Known rows, with every way that one mark hangs from another
seru{dapiduv{disim pozovo} pera{tebaf{rade}}}: [ 0.05 -5.39 -2.44  1.32  3.49  1.76 -1.05 -1.56 -0.20 -2.30 -4.05 -0.46
  2.56 -1.78  1.18  0.29  0.39 -0.79  1.92 -2.17 -1.46  0.14  1.93 -2.83
 -3.23  1.57 -1.89 -4.11  1.17  0.62  1.73 -1.05  3.21 -7.22  1.81 -0.12
  0.58]
pozovo{dapiduv}: [-0.48 -1.69 -1.47  2.03  1.47 -0.30 -1.62 -2.24 -3.00 -3.05 -2.29  2.83
  5.59 -0.58 -1.63  0.33 -0.12  1.93 -0.24 -2.60 -0.04 -1.85 -0.64 -2.71
 -4.04  1.40 -0.02 -1.50 -0.19  2.27  0.66 -1.20  1.90  3.44  2.41 -0.08
  1.63]
pera{seru{dapiduv{disim}} tebaf{buva rade}}: [ 0.69 -0.04 -2.00  1.57  4.20 -0.78 -0.80 -0.14 -2.15 -3.25  0.83 -1.41
  2.68 -2.00  1.09  0.80  0.02 -0.12 -0.04 -2.12 -3.80  1.22 -0.89 -2.74
 -3.39  1.87 -2.59 -0.64  1.04  1.69  2.27 -0.97  3.21 -5.10  4.91  0.18
  1.02]
tebaf{buva pera{seru{dapiduv}} rade}: [ 0.49 -1.29 -0.76  2.01  3.72 -0.74 -1.29 -1.46 -3.07 -2.20  1.00 -0.23
  2.56 -1.79 -0.39  0.39 -0.32  2.60  0.01 -2.62 -1.79  1.38 -0.72 -1.95
 -4.61  1.96 -2.82 -1.00 -1.13  2.05 -0.44 -1.55  4.10 -3.82  3.77 -0.31
 -0.81]
pozovo{dapiduv{disim}}: [-0.07 -1.97 -2.15  1.33  0.97 -0.23 -1.87 -1.67 -2.38 -3.20 -0.74  2.15
  5.14 -1.18 -0.91  0.95  0.46  1.26 -0.30 -2.50 -0.99 -1.17 -0.01 -1.76
 -4.20  1.37 -0.09 -2.27  0.46  1.63  1.03 -1.38  1.95  0.09  2.75  0.34
  1.91]
tebaf{buva pera{seru{dapiduv{disim}}}}: [ 0.41 -1.50 -1.92  0.24  1.95 -1.01 -1.66 -1.22 -2.06 -2.75  1.63 -0.21
  2.90 -2.48  2.75  1.60  0.44  1.49 -0.78 -3.32 -1.42  1.17 -0.28 -1.72
 -5.24  1.81 -2.89 -1.23 -0.64  2.04 -0.01 -1.24  3.47 -3.55  3.92  0.28
  0.94]
pozovo{dapiduv{disim seru{pera}}}: [-0.17 -6.88 -2.69 -0.39  1.30  1.78 -1.23 -2.01 -1.69 -2.85 -2.50  1.76
  3.78 -1.94  0.90  1.70  0.97  0.35 -0.75 -2.95 -2.32 -0.60  0.88 -1.27
 -4.73  1.68 -0.89 -6.39 -0.05  1.39 -0.36 -1.85  3.87 -2.48  2.70  0.26
 -0.27]
pera{seru{dapiduv} tebaf}: [ 0.14 -0.09 -2.72  2.52  3.62 -0.02 -0.57 -1.22 -1.92 -4.73 -1.85  0.49
  4.22 -0.95 -3.43 -0.49  0.33 -0.69 -0.07 -2.91 -1.00 -1.28 -1.13 -3.33
 -3.64  1.53 -2.53 -0.66  0.32  2.57  0.54 -0.22  2.35  0.19  2.87  0.04
 -0.05]
seru{dapiduv{disim pozovo} pera{tebaf{buva rade}}}: [ 0.01 -4.56 -1.86  0.98  3.98  0.96 -1.51 -1.52 -0.54 -1.49 -2.53 -0.84
  2.06 -2.71  4.51  1.27  0.16 -0.42  1.25 -1.68 -2.78  0.42  1.45 -2.46
 -3.41  1.95 -2.61 -5.47  0.93  0.69  1.98 -1.18  3.94 -6.24  3.28  0.03
  1.92]
dapiduv{seru}: [-0.31 -2.12 -1.84  1.46  1.98  1.68 -1.87 -2.04 -1.83 -3.46 -1.45  1.20
  3.66 -0.88 -2.57  0.79  0.39  0.14 -0.99 -1.12  0.57 -2.02 -0.12 -2.74
 -4.19  1.38  0.65 -2.55 -0.95  2.13 -0.75 -1.68  2.57  1.63  2.54 -0.02
  0.50]
pera{seru{dapiduv{disim pozovo}} tebaf}: [ 0.21 -2.53 -3.54  0.72  2.95  1.13 -0.97 -0.74 -0.26 -3.82 -1.31  0.48
  3.19 -1.43 -0.20  0.14 -0.37 -1.37  0.08 -2.75 -0.35 -0.90  0.53 -3.08
 -3.76  1.42 -1.97 -2.31  0.82  2.21  2.32 -0.48  2.65 -4.94  3.21  0.31
  1.59]
rade{tebaf{buva pera{seru{dapiduv{disim}}}}}: [ 1.05 -0.78 -2.23  2.65  2.72 -1.11 -1.59 -1.59 -1.82 -2.27  1.30 -0.16
  2.62 -2.86  2.29  1.73  1.13  0.90 -0.13 -2.47 -1.81  1.25 -0.02 -3.35
 -4.64  2.04 -2.48 -1.20  0.32  1.47  0.09 -0.73  3.69 -3.60  3.41  0.00
  0.52]
pozovo{dapiduv{disim seru{pera{tebaf}}}}: [-0.09 -7.55 -3.08  0.74  2.49  0.66 -0.86 -2.37 -0.91 -3.15 -3.79  0.87
  3.81 -1.86  0.32  1.08  0.80 -0.67 -0.96 -2.21 -2.88 -0.86  0.87 -2.40
 -4.27  1.90 -2.06 -7.23  0.67  1.19 -0.22 -1.50  3.55 -2.32  2.87  0.27
 -0.50]
pozovo{dapiduv{seru{pera}}}: [-0.48 -6.57 -2.01  0.50  2.19  1.83 -1.16 -2.61 -2.15 -3.13 -3.18  2.30
  4.42 -1.18 -0.99  0.79  0.55  0.57 -0.82 -2.68 -1.84 -1.76  0.43 -1.67
 -4.58  1.84 -0.95 -6.09 -0.66  1.72 -1.39 -1.71  3.99 -0.43  2.12 -0.05
 -1.33]
dapiduv{disim pozovo seru{pera}}: [-0.35 -7.72 -3.02 -0.66  1.32  3.48 -1.80 -2.40  0.41 -2.31 -2.34  0.98
  2.18 -1.71  1.72  1.42  0.32 -0.18 -0.55 -1.75  0.22 -1.45  2.03 -1.54
 -4.78  1.70  0.19 -5.92 -0.48  1.54 -0.25 -1.96  3.52 -4.42  2.55  0.27
  0.18]
tebaf{buva pera{seru{dapiduv{disim pozovo}}} rade}: [ 0.45 -3.53 -1.57  0.81  2.57  0.74 -1.64 -1.08 -1.78 -1.42  2.08 -0.32
  1.79 -2.16  2.92  0.76 -0.68  1.86  0.38 -2.38 -1.79  1.94  0.63 -1.50
 -4.83  1.96 -1.73 -2.21 -0.41  1.53  1.10 -1.83  4.33 -8.92  3.97  0.08
  0.02]

Rows
[ 0.18 -2.88 -1.71  1.34  4.14 -0.31 -1.03 -1.36 -1.67 -2.68 -1.99 -1.25
  2.18 -2.83  3.23  1.72  1.38 -0.08  0.98 -2.09 -3.53  0.69  0.59 -2.67
 -3.30  1.97 -3.62 -3.59  1.10  0.63  1.29 -1.14  3.46 -4.32  3.50  0.03
  1.38]
seru{dapiduv{disim} pera{tebaf{buva rade}}}
[-0.07 -1.51 -1.07  4.58  2.88 -1.50 -2.47 -3.38 -2.16 -0.84 -0.74  0.85
  3.42 -1.87  0.30  1.68  1.22  1.96 -0.52 -0.14  0.09 -0.94  0.20 -4.64
 -4.69  2.04 -0.49 -0.82 -0.63  1.49 -0.96 -1.19  2.57  2.58  2.47 -0.38
  1.79]
rade{tebaf{buva pera}}
[-0.21 -0.10 -2.26  2.57  3.65 -1.33 -1.19 -1.23 -2.02 -3.37  0.07 -0.05
  4.21 -1.07 -1.02  0.43 -0.35  0.66 -1.07 -1.02 -1.23 -1.78 -1.41 -2.85
 -4.15  2.10 -1.05 -0.72 -0.50  3.01  0.98 -0.75  1.99  2.13  4.71  0.24
  1.46]
pera{seru tebaf{buva}}
[ 0.11 -3.24 -2.37  0.28  0.89  1.29 -1.40 -1.61 -2.27 -3.03 -0.29  2.03
  4.18 -1.62 -0.38  1.36  0.13  0.36 -1.41 -2.12 -1.65 -1.02  0.25 -1.79
 -4.49  1.48 -0.09 -4.03  0.12  1.47  0.21 -2.02  3.01 -1.65  3.14  0.24
  0.60]
pozovo{dapiduv{disim seru}}
[-0.17 -6.44 -2.74 -0.32  1.47  2.18 -1.68 -2.15 -0.55 -3.00 -2.16  0.43
  3.27 -1.67  0.71  1.66  1.35 -0.13 -0.80 -2.06 -0.86 -0.77  1.40 -1.49
 -4.64  1.66 -0.53 -4.35 -0.50  1.47 -0.79 -1.83  3.02 -2.39  2.93  0.26
 -0.04]
dapiduv{disim seru{pera}}
[ 0.06 -4.63 -2.06  1.33  3.95  0.96 -1.17 -1.75 -1.13 -2.02 -0.91 -1.79
  1.79 -2.32  1.67  1.92  0.71 -0.40 -0.28 -0.35 -4.00  0.31  1.15 -1.96
 -3.89  2.28 -1.11 -5.08  0.08  0.79  0.45 -2.19  3.71 -4.86  4.29  0.08
  0.27]
dapiduv{disim seru{pera{tebaf{buva rade}}}}
[-0.36 -5.38 -1.35  2.31  4.66  0.71 -1.23 -2.31 -1.77 -1.86 -2.39 -1.11
  2.71 -1.91  0.33  1.00  0.25  0.15 -0.31 -0.23 -3.05 -0.48  0.61 -2.08
 -3.95  2.33 -1.33 -4.88 -0.42  1.40 -0.59 -1.88  3.86 -1.58  3.84 -0.25
 -0.60]
dapiduv{seru{pera{tebaf{buva rade}}}}
[ 0.79 -3.15 -2.40  2.23  2.59  0.51 -2.02 -1.68 -1.04 -1.39  1.52  0.95
  1.85 -2.78  3.00  1.78  0.37  0.74 -0.14 -2.26 -0.94  1.01  0.78 -3.64
 -4.61  2.03 -1.42 -2.38  0.32  1.74  0.71 -0.86  4.16 -5.91  3.08 -0.04
  1.15]
rade{tebaf{buva pera{seru{dapiduv{disim pozovo}}}}}
[ 0.54 -2.01 -2.16  4.35  2.43 -0.15 -1.65 -2.93 -1.70 -1.97 -0.53  1.25
  4.31 -0.55 -4.54  0.09  0.71  1.61 -0.63 -1.62  0.51 -0.67  0.13 -3.85
 -4.90  1.86 -0.52  0.49 -0.56  2.44 -2.06 -0.77  2.63  0.12  2.36 -0.52
 -0.87]
rade{tebaf{pera{seru}}}
[-0.52 -3.17 -1.10  3.10  4.67 -0.52 -1.10 -2.58 -1.77 -1.85 -2.35 -0.92
  3.02 -1.46  0.99  0.74  0.66  1.04  0.44 -0.87 -2.25 -0.39  0.44 -2.82
 -3.61  2.20 -1.91 -2.55 -0.36  1.41  0.33 -1.26  2.59  0.67  3.66 -0.18
  0.71]
seru{pera{tebaf{buva rade}}}
[-0.32 -1.90 -0.34  3.11  3.03 -0.97 -2.17 -2.37 -2.81 -0.78  0.57 -0.12
  3.26 -1.45  1.25  0.79  0.10  2.98 -0.21 -0.52 -0.53  0.51  0.10 -2.33
 -4.96  1.93 -0.53 -0.50 -1.32  1.51 -0.77 -2.13  2.56 -0.71  3.38 -0.32
  0.52]
tebaf{buva pera rade}
[ 0.11  0.05 -1.69  3.55  4.53 -1.08 -1.12 -1.22 -2.54 -2.45  0.55 -0.81
  3.20 -0.78 -2.02 -0.12 -0.76  1.21 -0.33 -0.71 -2.14 -0.30 -1.23 -2.65
 -3.80  2.14 -0.56 -0.05 -0.27  2.53  1.21 -1.21  2.47 -0.97  4.77 -0.06
  0.65]
pera{seru tebaf{buva rade}}
[-0.31 -6.07 -2.43  0.46  3.08  0.08 -0.92 -2.00 -1.45 -2.57 -1.78  0.68
  3.10 -2.56  3.61  2.37  0.71 -0.31 -1.28 -1.73 -4.50 -0.60  0.52 -2.12
 -4.42  2.27 -2.02 -7.96  0.41  1.04  0.49 -1.73  4.10 -1.43  4.03  0.35
  0.87]
pozovo{dapiduv{disim seru{pera{tebaf{buva}}}}}
[ 0.30 -4.00 -2.14  1.73  3.92  0.71 -0.82 -1.95 -1.09 -3.23 -4.40 -1.27
  2.88 -1.79 -0.57  0.55  1.51 -0.75  1.74 -2.39 -2.42  0.15  1.15 -2.86
 -3.29  1.55 -2.87 -2.44  1.21  0.67  0.81 -0.76  2.97 -4.99  2.32 -0.07
 -0.22]
seru{dapiduv{disim} pera{tebaf{rade}}}
[ 0.35 -1.63 -2.41  1.23  4.14  0.55 -1.05 -0.29 -1.38 -2.48  0.61 -0.46
  1.97 -2.08  2.57  0.69 -1.20 -0.15  0.61 -1.69 -2.80  0.70 -0.12 -2.45
 -3.49  1.89 -1.78 -2.12  1.00  1.70  2.99 -1.19  3.59 -6.90  4.41  0.15
  1.47]
pera{seru{dapiduv{disim pozovo}} tebaf{buva rade}}
[ 0.59 -0.96 -1.63  3.42  3.41 -1.26 -1.65 -2.34 -2.55 -2.28  0.36  0.41
  3.09 -2.24 -0.34  1.24  0.63  1.25 -0.01 -2.17 -1.29  0.61 -0.80 -3.81
 -4.40  2.13 -2.53 -0.82 -0.24  2.00 -1.02 -0.57  3.98 -1.17  3.08 -0.40
  0.23]
rade{tebaf{buva pera{seru{dapiduv}}}}
[ 0.20 -2.93 -2.97 -0.25  1.81  1.85 -1.40 -0.51 -0.81 -3.71 -0.42  1.09
  2.93 -1.25  0.66  0.31 -0.56 -0.19  0.02 -3.43  0.33 -0.13  0.30 -2.21
 -4.14  1.14 -0.73 -1.47  0.17  2.39  1.87 -0.93  3.00 -5.28  2.88  0.46
  1.60]
pera{seru{dapiduv{disim pozovo}}}
[-0.25 -6.52 -2.30  0.52  3.61  1.99 -1.57 -1.83 -0.35 -0.92 -1.75 -0.71
  1.34 -2.27  3.48  1.78 -0.02 -0.51  0.08  0.03 -2.67 -0.25  1.77 -2.00
 -3.99  2.27 -0.50 -6.22  0.10  0.88  1.08 -2.26  4.27 -6.45  4.14  0.07
  0.79]
dapiduv{disim pozovo seru{pera{tebaf{buva rade}}}}
[-0.02 -2.27 -2.29  0.22  1.53  1.84 -1.95 -1.39 -0.60 -3.10 -1.66  1.81
  2.98 -1.54  2.46  0.83  0.49 -0.13  0.66 -2.61  1.27 -1.17  0.79 -3.01
 -3.90  0.94 -0.45 -2.36  0.47  1.62  1.78 -1.12  2.39 -3.12  2.10  0.33
  2.38]
seru{dapiduv{disim pozovo}}
[-0.33 -3.63 -1.74  1.32  2.84  0.53 -1.76 -1.68 -1.73 -2.03  0.58  1.35
  2.54 -1.87  2.14  0.78 -1.00  1.84 -0.19 -2.99 -0.03  0.25 -0.08 -2.51
 -5.18  1.87 -2.04 -2.72 -1.31  2.58 -0.08 -1.28  4.16 -3.18  2.77 -0.01
  0.40]
tebaf{buva pera{seru{dapiduv{pozovo}}}}
[ 0.41  0.59 -1.50  2.74  5.19 -0.99 -0.53 -0.90 -2.95 -3.28 -0.67 -0.94
  3.23 -1.39 -1.40 -0.05 -0.26  0.30  0.36 -1.97 -3.15  0.16 -1.43 -2.76
 -3.26  1.93 -2.71 -0.49  0.20  2.18  1.22 -0.80  3.35 -2.00  4.37 -0.14
  0.06]
pera{seru{dapiduv} tebaf{buva rade}}
[-0.42 -4.53 -1.39  2.06  5.04  1.04 -1.26 -1.97 -1.33 -1.72 -3.37 -0.31
  2.02 -1.95  3.35  0.72 -0.51  0.03  1.69 -1.48 -1.53 -0.71  0.75 -2.98
 -3.19  2.02 -2.78 -4.52  0.35  1.16  1.25 -0.94  4.27 -3.92  2.48 -0.32
  1.15]
seru{dapiduv{pozovo} pera{tebaf{buva rade}}}
[-0.26 -2.39 -2.40  0.91  2.55  2.15 -1.60 -1.02 -1.30 -3.63 -1.06  1.66
  3.83 -0.64 -0.93 -0.30 -0.98  0.23  0.37 -3.16  1.10 -1.43 -0.25 -2.64
 -3.84  1.29 -1.10 -1.60 -0.50  2.79  0.80 -0.87  3.25 -2.41  2.52  0.11
  0.59]
pera{seru{dapiduv{pozovo}}}
[-0.52 -6.72 -2.99  0.05  3.17  2.07 -1.66 -2.00  0.41 -1.73 -1.90  0.13
  1.69 -2.59  5.62  2.03  0.27 -0.73 -0.61 -0.47 -1.64 -1.54  1.69 -2.63
 -4.50  2.27 -0.91 -7.15 -0.22  1.25  1.02 -1.91  3.86 -3.27  3.98  0.35
  1.73]
dapiduv{disim pozovo seru{pera{tebaf{buva}}}}
[-0.33 -5.70 -1.39  2.17  4.55  0.44 -0.93 -2.19 -2.79 -1.83 -2.29  0.25
  3.33 -2.11  0.99  1.06 -0.19  0.69 -0.30 -1.12 -5.01 -0.49 -0.06 -1.78
 -3.83  2.41 -1.65 -6.85 -0.01  1.00 -0.20 -1.93  4.52 -1.81  3.73 -0.39
 -0.79]
pozovo{dapiduv{seru{pera{tebaf{buva rade}}}}}
[ 0.10 -2.42 -2.12  1.75  2.40 -0.31 -1.36 -2.04 -2.08 -3.56 -0.85  1.06
  3.70 -1.08 -2.55 -0.11  0.32  1.33 -0.02 -3.63  0.36 -0.09 -0.53 -2.38
 -4.94  1.49 -2.57 -0.55 -1.11  2.40 -1.14 -0.89  3.00 -1.77  2.28 -0.07
 -0.98]
tebaf{pera{seru{dapiduv}}}
[ 0.54 -2.30 -2.96  1.44  3.57  1.44 -0.79 -0.81 -0.96 -2.83 -0.87 -0.43
  2.65 -0.92 -0.87 -0.56 -0.90 -0.88  0.75 -2.23 -1.42  0.28  0.42 -2.82
 -3.36  1.53 -1.16 -1.45  1.05  1.74  2.00 -1.05  3.29 -7.89  3.36  0.06
  1.31]
pera{seru{dapiduv{disim pozovo}} tebaf{rade}}
[-0.13 -1.25 -1.86  2.26  4.87  0.55 -0.89 -0.70 -2.00 -2.39 -0.41 -0.06
  2.60 -1.43  0.92 -0.18 -1.56  0.15  0.71 -1.51 -2.40 -0.27 -0.62 -2.82
 -3.32  1.89 -1.56 -2.00  0.19  2.12  2.13 -0.99  3.90 -4.51  3.76 -0.12
  0.76]
pera{seru{dapiduv{pozovo}} tebaf{buva rade}}
[-0.15 -5.86 -3.15  0.75  2.58  1.42 -1.22 -2.34 -0.13 -3.22 -3.14 -0.46
  2.74 -1.89  0.23  1.36  1.77 -1.40 -0.58 -1.46 -1.21 -1.39  1.40 -2.71
 -4.21  1.79 -1.19 -5.02  0.11  1.33 -0.54 -1.38  2.99 -2.42  2.89  0.16
 -0.20]
dapiduv{disim seru{pera{tebaf}}}
[-0.21 -2.60 -0.97  2.62  5.07 -0.49 -1.06 -1.88 -2.16 -2.73 -3.72 -0.81
  3.10 -2.11  1.65  0.81  0.63  0.06  1.25 -1.69 -3.05 -0.24  0.04 -2.81
 -3.29  2.02 -3.71 -3.04  0.42  0.90  0.49 -0.93  3.70 -1.36  2.67 -0.31
  0.70]
seru{dapiduv pera{tebaf{buva rade}}}
[-0.22 -5.64 -3.00  0.71  3.06  1.37 -1.45 -2.09  0.29 -3.23 -4.86  0.46
  3.07 -2.06  2.96  0.74  1.00 -1.33  1.14 -2.65 -0.10 -1.40  1.64 -3.43
 -3.60  1.59 -2.41 -5.43  1.15  1.09  1.44 -0.53  2.81 -4.06  1.61  0.15
  1.93]
seru{dapiduv{disim pozovo} pera{tebaf}}
[ 0.14 -0.50 -2.09  3.70  3.93 -0.19 -0.77 -1.78 -2.29 -3.05 -1.05 -0.39
  3.90  0.18 -4.88 -1.14 -0.34  0.69 -0.10 -1.25 -0.94 -0.88 -0.67 -2.86
 -3.70  1.72 -0.47  1.22 -0.10  2.65  0.51 -1.13  1.88 -1.19  3.62 -0.25
 -0.17]
pera{seru tebaf{rade}}
[-0.21 -5.00 -2.00  2.46  4.20  1.53 -0.90 -2.79 -1.19 -2.67 -3.85 -0.34
  3.44 -0.90 -2.75 -0.13  0.72 -0.55 -0.15 -0.63 -1.87 -1.19  0.94 -2.68
 -3.69  1.90 -1.20 -3.82 -0.27  1.30 -1.11 -1.69  3.40 -2.25  2.82 -0.45
 -1.33]
dapiduv{seru{pera{tebaf{rade}}}}
